In the rows, 128 means zero.
Known rows, with every way that one mark hangs from another
(J_383 J_704): [124 111 170 112 132 127 157 152 165 138 115 126 146 143 154 202 106 129
  88 160 159 179 126 131  65 109 208 162 138 121 142 116 119  87 135 101
 116 149 105 153 145 111 153 171 146 123]
(J_680 (J_383 (J_704 J_81 J_863))): [ 98 125 117 129 128 133 150 153 161 135 146 130 120 147 153 125 125 135
 103 186 146 152 129 113  48 172 184 153 137  91 136 136  90  87 130 105
 149 134  73 149 136 121 162 166 149 119]
(J_81 (J_680 J_702) J_704): [150 106 139 101 132  86 148 175 160  96 133 101 144 143 142 206 127 141
  92 172 156 162 147  98  73  95 188 134 141  99 131 147 143 127  85 117
 161 158  89 154 143 108 178 174 127 175]
(J_662 (J_80 (J_680 J_383))): [144 128 113 111 121 146 129 179 159  69 136 104 158 138 120 191 157  73
 104 180 178 149 108 105  91 174 185 153 126 154 151 100  91 105 112 124
 159 155 124 203 199 124 150 169 139 122]
(J_680 (J_80 J_662) (J_383 J_704) J_702): [144 147 122  94  95 109 135 145 154 114 135 118 148 132  98 149 112 126
 125 228 166 152 121 152  89 142 191 118 119 136 178 145  94 108 112 107
 154 162  72 159 216  96 154 172 152  99]
(J_702 J_680): [138 103 190 150 129 104 151 158 169 105 123 117 147 146 165 199 142 125
  99 134 152 171 152 115  77 109 188 167 132 130 147 101 139  76 106 111
 135 162 109 173 139 133 144 163 126 154]
(J_383 (J_704 J_81)): [111 115 148 124 139 119 148 148 153 143 119 130 135 151 151 177 118 119
  93 162 142 165 134 131  52 150 204 155 137  99 142 118 109  86 131  98
 101 143 110 145 142 123 156 171 140 112]
(J_383 (J_704 J_81 J_863)): [111 112 143 135 135 127 150 147 162 139 125 133 127 146 159 132 114 123
  91 164 138 172 149 118  42 147 181 157 141  93 134 135 112  82 127 100
 132 126 102 143 106 123 169 177 141 136]
(J_863 (J_704 J_81 J_335 J_383)): [102 114 115 145 136 111 131 142 142 107 141 122 114 176 159 143 115 104
 108 119 120 146 126  92 103 168 146 161 149  90 118  89 133  65 116 111
  97 146  91 176 142 130 157 173  89 135]
(J_863 (J_704 J_81)): [116 105 152 139 134 102 145 160 144 104 115 136 141 155 151 187 106 114
  98 130 144 153 124 113  67 150 202 178 142 106 128 101 117  58 139  95
 108 171 110 164 147 127 165 171  81 128]
(J_680 J_383 J_702): [136 128 101 114 108 110 163 150 158  79 131 118 153 153 127 193 121 130
  99 194 179 165 122 121  75 132 201 135 140 117 170 133 100  91 124 106
 177 183  84 162 171 112 156 168 130 146]
(J_680 (J_80 J_662)): [153 132 140 118 102 115 115 149 153  78 114 112 142 141 113 158 101 103
 110 179 161 173 143 140 109 116 184 144 125 149 145 114  96 105 119 124
 138 162 119 178 202 124 171 193 137 134]
(J_704 (J_81 J_680) J_383 J_863): [132 106 103 148 137 127 113 162 150 108 153 107 100 173 159 127 143 104
 107 152 125 167 171  71 111 152 160 134 148  88 113 138 132  99 103 137
 181 123  79 177 100 151 178 168 106 193]
(J_335 (J_704 J_81 J_383)): [112 110 127 129 136 127 118 146 159  99 150 104 124 166 156 165 130  92
 113 153 130 164 140  84  99 169 192 170  97  90 119  92 128 100  98 128
 112 157 103 183 140 138 167 186 133 122]
(J_702 (J_680 J_80 (J_383 (J_704 J_863)))): [119 121 182 141 117 119 133 174 186 124 161 139 131 126 150 103 142 132
 128 176 139 145 150 124  66 131 173 147 109 117 147 127 130 115 116 121
 164 132  60 160 148  96 138 158 153 138]
(J_662 (J_80 (J_680 J_383 J_702))): [147 135  94 107 117 131 143 173 156  66 133 103 165 139 108 189 161  74
 104 199 186 151 113 111  81 170 186 138 132 154 182 118 102 103 100 112
 169 164 108 194 189 112 154 168 130 135]
(J_704 J_81 J_383 J_863): [111 112 103 148 127 132 129 151 158 101 146 113 109 169 150 118 126  93
 108 159 132 181 156  86  98 150 171 146 144 100 131 117 115  95 115 132
 159 135  85 173 113 145 178 183 125 160]
(J_680 (J_80 J_662) J_702): [159 135 128 109  94  97 134 141 152  78 115 115 153 140 101 155 106 103
 108 199 169 182 150 145  97 110 188 130 127 146 175 134 104 102 105 112
 153 175 105 166 194 113 176 192 134 151]
(J_81 (J_680 J_80) (J_704 J_863)): [147 109 153 117 125 106 115 187 174  82 140 115 122 137 139 120 115 121
  99 162 137 164 166  91  82 102 157 152 124  96  91 144 140 154  96 138
 181 131  94 155 132 106 182 182 142 192]
(J_662 (J_80 J_680)): [147 118 139 119 132 141 133 172 159  77 113 107 165 139 128 196 151  69
  92 160 177 172 120 107  88 147 187 163 133 161 150  95 112 103 108 119
 133 145 149 198 173 125 161 178 133 140]
(J_863 (J_704 J_81 J_383)): [107 106 137 141 134 113 131 158 140 112 138 119 128 166 146 171 116  98
 110 130 129 154 127  97 108 160 194 165 138 105 125  92 132  74 126 114
 111 163  86 183 143 133 159 177  73 125]
(J_80 J_662 (J_680 (J_383 J_704) J_702)): [157 142 122  89 103 113 164 155 143 118 122  94 178 128 116 206 133 137
 106 212 177 144 122 130  94 154 198 102 140 164 200 125  90  73 100  91
 136 158  88 180 195 123 155 164 151  96]
(J_662 (J_80 (J_680 (J_383 J_704)))): [133 129 134 103 136 157 135 177 160 115 134 108 162 130 124 195 157  85
 105 188 169 142  97 116  78 180 195 150 119 149 157 105 101 104 117 114
 131 134 110 192 191 107 141 163 152  93]
(J_383 (J_704 (J_81 J_680) J_335 J_863)): [128 114 129 130 143 124 136 148 159 145 143 123 105 161 174 104 129 142
  79 152 128 152 159  98  51 150 119 145 153  75 101 149 126  76 105  92
 139  97  97 137  90 125 165 161 137 171]
(J_680 J_383): [130 123 116 120 112 126 149 160 163  81 132 115 138 150 136 195 121 127
 103 176 172 160 120 112  84 139 202 151 133 123 142 116  95  94 135 118
 156 173  93 173 182 120 154 170 139 131]
(J_335 J_704): [133 111 160 116 125 123 141 156 173  81 124 104 152 147 155 197 111 119
  90 151 161 174 128 100  72 127 205 188 100 117 117  97 120  89 117 110
 124 173 122 171 152 117 164 188 146 133]
(J_863 (J_704 (J_81 J_680) J_335 J_383)): [129 107 116 140 149 109 108 159 139 120 150 108 105 178 164 147 134 116
 106 115 114 132 141  79 114 171 129 156 157  80  98 109 148  65 103 112
 120 132  88 181 122 137 158 160  73 162]
(J_662 (J_80 (J_680 (J_383 (J_704 J_335))))): [131 136 117 100 135 154 133 163 169 110 144 109 144 134 134 162 157  93
  99 173 163 142  98 115  74 186 142 150 131 133 143 100 100  95 104 106
 119 124 119 183 189 104 139 161 163 101]

Rows
[105 118  87 149 131 131 132 135 166  98 158 112  98 176 162  89 125 102
  98 148 123 174 155  80  92 157 118 147 151  87 119 116 115  90 102 123
 145 118  93 163 108 149 170 182 133 170]
(J_704 J_81 J_335 J_383 J_863)
[121 114 184 136 129 118 155 163 172 137 145 118 140 140 161 195 150 147
 115 159 146 144 128 124  72 137 201 152 125 118 154 121 125  79 115 104
 132 146  75 167 160 107 127 145 146 112]
(J_702 (J_680 (J_383 J_704)))
[136 133 118  93 128 137 152 171 155 114 135 111 172 130 113 188 158  89
 109 205 178 145 100 123  67 175 201 130 128 145 186 123 111 104 101 102
 152 143  98 183 185  95 143 162 142 104]
(J_662 (J_80 (J_680 (J_383 J_704) J_702)))
[142 133 185 128 108 110 120 164 161 123 142 114 142 128 127 151 142 132
 135 183 141 137 137 144 103 143 182 137 112 138 157 124 107  95  98 116
 130 149  77 176 211 111 137 155 152  98]
(J_702 (J_680 (J_80 J_662) (J_383 J_704)))
[144 134 102 113 105 112 168 168 150  77 127 113 174 136 125 210 136 124
  92 197 182 153 135 112  82 154 206 112 136 150 192 113  98  99 117 103
 168 180  94 178 160 121 149 170 138 146]
(J_80 (J_680 J_383 J_702))
[112 105 132 122 131 122 147 165 176  86 154  91 120 151 155 133 115 113
 106 157 132 184 144  69 101 101 173 148 133 107 116 120 137 130  94 150
 157 129  78 174 132 124 182 187 147 151]
(J_81 (J_704 J_383 J_863))
[115 115 120 116 135 121 137 151 172  89 158  91 115 162 153 155 113 115
 101 143 128 170 128  80 103 116 142 149 136  97 110 103 131 122  85 139
 108 133  91 167 156 123 163 184 160 143]
(J_81 (J_704 J_335 J_383))
[121 117 149 123 131 132 161 139 182 127 128 121 125 148 171 123 103 138
  81 158 148 178 137 112  47 112 140 158 146 104 123 125 123  75 127  94
 127 118 107 145 112 106 162 175 164 149]
(J_383 (J_704 J_335 J_863))
[135 137 100 115  94 108 139 155 163  71 138 140 146 145 100 153 119 112
 111 205 172 165 131 136  81 134 194 130 118 119 173 135 104 126 125 117
 180 183  78 159 190  93 156 182 134 150]
(J_680 J_80 J_383 J_702)
[ 98 131  96 128 127 136 151 136 168 127 157 133 106 155 159  97 124 134
  94 177 135 144 130 107  41 180 134 149 142  76 124 140  91  79 122  96
 134 116  83 137 133 119 156 157 163 123]
(J_680 (J_383 (J_704 J_81 J_335 J_863)))
[144 108 136 107 140 103 135 166 169  93 142  95 122 152 164 182 118 143
  84 138 140 158 142  87  84 117 134 154 143  89  90 128 132 112  83 119
 128 131 107 154 145 117 170 166 150 172]
(J_81 J_680 (J_704 J_335))
[153 148  99 106  84 103 125 148 154  61 133 115 148 139  89 152 113 115
 122 220 173 157 130 141 104 138 187 119 123 140 175 136  85 109 107 116
 177 182  81 170 219 110 163 182 141 132]
(J_680 (J_80 J_662) J_383 J_702)
[133 125 118 112 135 137 136 163 172 128 159 111 109 152 169 126 128 159
  94 172 144 141 130  96  70 144 128 144 149  88 108 153 117  81 117 107
 173 113  72 153 132 106 152 151 154 162]
(J_81 (J_680 (J_383 (J_704 J_335 J_863))))
[108 122 130 126 138 123 148 130 157 140 125 131 122 155 162 152 116 128
  83 149 136 160 126 127  47 158 150 156 144  90 130 118 105  79 119  85
  90 125 115 135 135 118 152 170 153 124]
(J_383 (J_704 J_81 J_335))
[157 140 139  97 112 133 148 160 146 118 125  89 165 128 129 209 127 133
 107 194 167 140 120 121 106 164 202 121 136 164 168 105  79  73 114 105
 118 152 101 193 206 135 148 167 161  80]
(J_80 J_662 (J_680 (J_383 J_704)))
[156 122 186 144 106  94 119 158 160  89 122 113 143 135 126 152 133 110
 117 158 147 163 160 137 107 114 172 144 117 151 151 110 119  90  94 124
 137 156 105 184 190 131 158 173 136 140]
(J_702 (J_680 (J_80 J_662)))
[109 113 119 125 134 126 143 147 187  85 165  91 108 158 165 106 112 116
  98 148 124 177 142  65  94 113 123 150 136  96 101 114 133 121  84 139
 140 117  84 164 128 121 178 189 161 160]
(J_81 (J_704 J_335 J_383 J_863))
[137 134 123 101 113 119 171 167 153 119 127 118 178 129 131 207 136 136
  94 203 177 146 125 124  67 154 204 113 134 143 192 118 110  99 119  93
 142 162  79 166 157 106 140 164 153 119]
(J_80 (J_680 (J_383 J_704) J_702))
[106 120 127 137 136 125 151 133 168 135 132 132 112 154 172 101 110 128
  87 154 129 163 140 112  35 151 134 157 146  86 120 127 111  77 117  93
 117 113 104 134  99 120 167 172 155 146]
(J_383 (J_704 J_81 J_335 J_863))
[144 111 107 129 127  93 139 151 139 109 125 121 134 163 138 188 140 123
  94 169 156 157 161 111  71 144 183 131 153  95 148 150 128  90 100 100
 166 156 101 154 126 130 172 162 105 180]
(J_704 (J_81 (J_680 J_702)))
[136 117  97 135 130 120 125 171 149  91 157 114 107 159 154 136 143 130
 102 174 148 143 158  86  79 176 165 145 142  83 110 150  99  93 115 120
 199 141  80 163 131 138 172 160 121 176]
(J_704 (J_81 (J_680 J_383)) J_863)
[124 127 121 102 118 113 168 149 162 125 133 125 153 147 129 192 124 144
 100 201 171 157 112 133  57 136 205 128 136 114 174 140 113  91 128  95
 152 169  73 150 171  98 145 163 147 115]
(J_680 (J_383 J_704) J_702)
[118 142 107 102 109 117 140 139 171 111 148 140 133 140 126 121 117 131
 105 203 153 154 116 142  56 140 152 128 125 102 164 139 114 118 120  97
 143 148  77 136 176  72 141 171 159 130]
(J_680 J_80 (J_383 (J_704 J_335)) J_702)
[131 112 127 127 137 101 150 156 153 144 130 126 128 154 153 138 136 136
  93 182 142 162 170 111  48 136 172 127 152  84 144 167 137  90 105  92
 170 126  81 137  88 116 172 162 120 177]
(J_383 (J_704 (J_81 (J_680 J_702)) J_863))
[154 133 163 137  98 104 114 164 161  79 145 109 135 138 121 155 140 118
 134 179 150 146 140 133 114 147 173 140 114 144 153 114  99  93  96 130
 152 162  88 188 222 125 150 166 142 120]
(J_702 (J_680 (J_80 J_662) J_383))
[164 145  99 107  93 105 161 154 141  71 124  89 174 139 111 204 132 118
 103 208 184 147 135 120 108 156 192 102 142 170 193 123  77  77  99 104
 161 178  94 193 202 141 163 167 141 124]
(J_80 J_662 (J_680 J_383 J_702))
[152 126 117 117 115 123  98 182 156  79 150 125 125 147 126 167 132 122
 111 179 160 142 138 117 102 142 178 139 121 110 122 136 113 127 127 132
 185 162  84 176 184 111 157 161 125 166]
(J_81 (J_680 J_80 J_383))
[142 114 140 136 125 115  92 173 168  85 150 121 121 144 145  98 130 109
 106 163 129 151 166  88  73 163 162 173  91  82  89 133 130 122 101 121
 168 138 102 161 110 121 188 178 128 181]
(J_335 (J_704 (J_81 (J_680 J_80)) J_863))
[152 142 115 113  96 123 115 157 151  68 136 110 135 140 103 155 109 108
 121 199 166 153 124 135 115 145 185 136 118 143 144 118  75 103 123 133
 159 172  94 179 230 124 163 181 148 116]
(J_680 (J_80 J_662) J_383)
[140 118 108 135 137 115 121 150 143 108 133 121 113 168 161 158 134 123
  84 137 140 156 156 104  76 159 129 155 154  82 105 128 114  81 101 106
 133 132 118 155 122 141 165 163 121 183]
(J_704 (J_81 J_680) J_335)
[165 140 117 112 101 125 146 164 141  73 125  85 165 136 124 208 131 119
 100 188 174 151 130 110 121 166 193 115 138 171 164 103  65  75 109 116
 144 172 111 205 211 154 162 173 148 111]
(J_80 J_662 (J_680 J_383))
[122 106 141 127 128 140 131 158 185  80 150  89 129 159 160 135 121 102
 108 157 138 176 145  65  99 123 185 172 100 111 107 101 143  97 104 135
 157 146  87 187 120 128 178 187 145 150]
(J_335 (J_704 J_383 J_863))
[151 148 119  98 114 135 150 149 149 115 131  88 152 133 138 181 123 135
  98 185 160 139 116 120 103 174 149 114 144 151 157 103  73  63 102  93
 109 135 105 184 205 130 146 162 176  89]
(J_80 J_662 (J_680 (J_383 (J_704 J_335))))
[138 118 105 108 131 116 137 175 176  77 174  92 105 151 164 127 124 153
  99 165 142 140 140  67  76 136 118 147 139  80  84 147 114 113  87 127
 179 124  78 155 143 120 173 162 156 176]
(J_81 (J_680 J_383) (J_704 J_335 J_863))
[129 104 124 138 140 128 104 164 166  99 165  92 111 168 161 124 145 105
 113 152 121 156 172  54 104 164 163 165 107  77  92 126 142  99  84 133
 165 129  82 183 101 146 180 171 120 171]
(J_335 (J_704 (J_81 J_680) J_383 J_863))
[121 112 133 118 133 113 159 155 181  76 140 105 119 144 165 125 103 139
  81 148 138 179 140  85  56 104 131 165 141 101 100 123 120 110  95 118
 141 122 111 141 127 116 179 182 168 166]
(J_81 (J_704 J_335 J_863))
[152 119 123 112 126 123 147 162 158  74 109 107 172 138 115 194 153  68
  91 183 182 170 124 117  76 145 185 140 133 162 180 116 122 104  99 109
 153 154 135 188 161 110 161 179 128 152]
(J_662 (J_80 (J_680 J_702)))
